What can hang from each mark
W: E L
C: Q
M: E
Q: C E
L: W
E: A M N Q W

Every row comes from one small tree of marks. The marks that hang from a mark follow it in brackets, in alphabetical order. Every link used is in the known rows. Which tree was each row made from?
Known rows
W{E{A M N Q{C}} L}: [ 21.1  11.0 -18.8  -2.2 -44.1 -10.4 -27.3 -36.0   4.8  13.2  -1.2  25.7
   3.0 -32.0  -8.6  48.6]
W{E{N Q{C}} L}: [ 18.1   3.6  -1.6  -9.1 -33.4  12.5   0.4 -28.2  -7.3  10.3   6.1   6.5
  10.6  -4.2   1.5  48.6]
L{W{E{Q{C}}}}: [  8.8 -12.9   3.6  -5.2  -9.8  -4.5  -4.9 -12.0 -19.3   6.1  17.3   4.8
  15.0   2.4   0.3  36.7]
Q{E{N W{L}}}: [  3.1  11.0 -16.0   1.7 -30.5  -6.9 -29.3 -22.7  -0.7  24.8  18.6   1.6
  -7.2  -8.7   0.6  12.2]
M{E{A N Q{C} W{L}}}: [ 22.8  14.7  -3.6   0.1 -41.6 -15.6 -16.9 -21.5  23.7  12.0   2.8  -4.8
   5.1 -25.6  -2.7  69.7]
Q{C E{A N}}: [ 14.5  30.8  -7.1  -7.9 -21.4 -18.3 -23.0   3.1  17.4  29.9   5.0 -12.5
  -3.4 -18.9 -11.5  36.4]
C{Q}: [  1.5   9.9   5.4  -1.6   5.0  -5.8   5.0   0.7 -10.8  -1.2  -3.9  -7.8
   8.5   6.8  -2.4  27.6]
Q{C E{A}}: [ 18.1  18.4  -2.4 -11.2  -4.8 -21.8 -19.7   8.9   2.3  24.0  11.8  -9.4
   1.1 -12.2  -1.0  20.8]
Q{C}: [ 21.0   3.2  14.3 -12.6  -2.9 -11.3  -0.1   7.7  -5.2  10.1  -1.6  -8.6
   9.5   4.8   3.8   7.7]
W{E{A M Q} L}: [  6.9  -2.9 -25.5   4.5 -24.1  -5.0 -23.7 -36.6  -4.8  -1.8   7.2  35.1
  -0.2 -29.4  -0.9  29.1]
L{W{E{A Q{C}}}}: [  2.8  -6.1  -9.1  -1.7 -13.6 -12.9 -12.6  -8.5  -3.4   8.3  14.0   3.6
   7.4 -15.7  -7.2  49.0]
Q{C E{A M N W{L}}}: [ 26.6  21.3 -19.4  -4.4 -44.4 -42.1 -56.8 -20.6   7.5  39.5   9.5  12.5
  -6.0 -30.8  -5.6  22.7]
Q{C E{M N}}: [ 32.4  24.9   2.6  -5.9 -22.5 -24.4 -33.1  -9.4  -5.8  30.0   3.8   8.6
   7.1  -8.5  -7.6  10.1]
L{W{E}}: [ -7.9  -9.8 -14.9  -2.6  -6.8   9.2 -15.5  -8.0 -16.1   0.6  16.2  10.5
   5.5   1.9  -4.5   5.1]
L{W}: [-13.8  -8.1  -0.7   0.0  -4.8  -6.9 -11.8  -0.8  -8.9   1.1   5.6   4.0
   3.1   9.5  -5.1   4.8]
Q{E{M}}: [ 14.1   9.8  -7.2   2.6  -2.7 -15.4 -29.7 -11.8 -15.4  12.5  12.9  20.7
   2.6  -7.1  -1.0 -12.5]

Which tree is each row?
[ -7.2  14.1 -36.1  -4.5 -34.7  19.9 -20.0 -21.7  14.8   5.7   1.1  11.5
  -9.6 -24.6 -10.1  28.2]
W{E{A N} L}
[  6.3   6.3 -12.6   9.6 -19.7  14.7   3.6 -24.5   7.2   3.6   6.5   4.2
   2.6 -17.8  -7.2  43.3]
W{E{N Q}}
[ 34.6   3.4   4.8  13.9 -38.0 -47.6 -23.3 -27.7   9.7  24.7  -1.9   9.5
   3.6 -27.0  -7.0  39.8]
E{M N Q{C} W}
[  9.9  29.6 -23.4  13.1 -26.5 -38.3 -43.0 -17.4   7.0  25.9   5.1   4.4
  -4.1 -32.1 -15.8  42.2]
C{Q{E{A M N W}}}
[ 26.9  19.1  -6.0  -6.9 -11.5 -36.6 -38.3  -1.1  -2.8  25.6   7.9  11.1
   2.4 -21.0  -4.5   9.8]
Q{C E{A M}}
[  9.8  15.4 -14.5  17.0 -29.2 -13.5 -13.5 -19.5  35.7   4.7   3.0  -5.3
  -2.7 -36.8 -10.4  66.6]
M{E{A N Q W}}
[  7.2  13.9 -14.4   8.4 -21.8 -13.3 -25.3 -14.1   8.1  27.3  18.5  -5.4
  -7.1 -15.5  -5.1  14.0]
Q{E{N W}}
[  2.8  15.5 -40.1  -1.0 -39.6   5.4 -39.2 -32.0   8.9   8.1  -2.6  31.4
  -7.9 -33.1 -12.8  15.9]
W{E{A M N} L}
[ 29.2   7.9  10.2  -3.6 -36.3  -7.8  -8.0 -24.7   5.8  10.1   6.7  -4.9
  14.6  -6.0   4.8  57.9]
M{E{N Q{C} W{L}}}
[  8.7  13.9 -30.7  17.0 -30.0  -9.4 -23.0 -31.2  19.6   7.1  -0.8  23.8
  -4.7 -43.7 -18.4  45.4]
W{E{A M N Q}}
[ 20.5  23.3 -12.3  -1.6 -29.9 -34.0 -33.5  -2.2  20.3  39.6  12.5 -13.9
  -6.8 -30.1  -8.2  36.0]
Q{C E{A N W}}
[ 11.6   2.6 -17.4   5.7 -37.3   8.4 -18.8 -44.3  -8.3   3.3   3.1  32.9
   4.3 -16.9  -4.6  29.5]
W{E{M N Q} L}
[  4.2   3.0 -10.3  17.9 -12.1 -32.2 -17.9 -18.6  14.1   0.7  -5.9  22.3
  -3.9 -34.1 -10.7  33.4]
E{A M Q}
[  8.0   5.2 -27.4   5.8 -25.0 -33.7 -52.8 -24.4  -1.8  22.8  19.1  24.3
  -9.8 -29.8   0.4   0.1]
Q{E{A M W{L}}}
[ 26.8   0.5   4.1 -14.8 -17.5 -22.1 -24.6  -8.8 -19.5  28.5  25.1  -3.0
   6.6   1.7  14.5   5.6]
Q{C E{W{L}}}
[ -1.9  24.9 -10.3   0.3   1.8 -14.1 -14.1   1.6  -4.7  10.6   7.0  -9.7
   1.9  -9.3  -6.9  41.0]
C{Q{E{A}}}
[ 28.4   3.0 -13.0   2.9 -16.1 -21.9 -20.1 -18.9   0.5  10.0   5.4  19.7
   6.6 -34.6  -5.0  37.4]
W{E{A M Q{C}}}
[ 18.8  -3.9   1.0   8.1 -17.6 -43.5  -7.8  -6.3  18.6  19.1   5.8  -9.5
  -1.8 -32.8   0.8  51.1]
E{A Q{C} W}
[  5.4  19.2 -32.8   9.2 -41.7 -29.8 -56.8 -28.8  12.9  28.0  10.6  21.6
 -13.8 -36.8 -10.6  13.4]
Q{E{A M N W{L}}}
[ 24.7  31.5 -11.6  -4.1 -25.8 -32.4 -41.6  -6.3  12.0  31.5  -0.6   7.6
  -1.6 -27.8 -15.3  24.7]
Q{C E{A M N}}
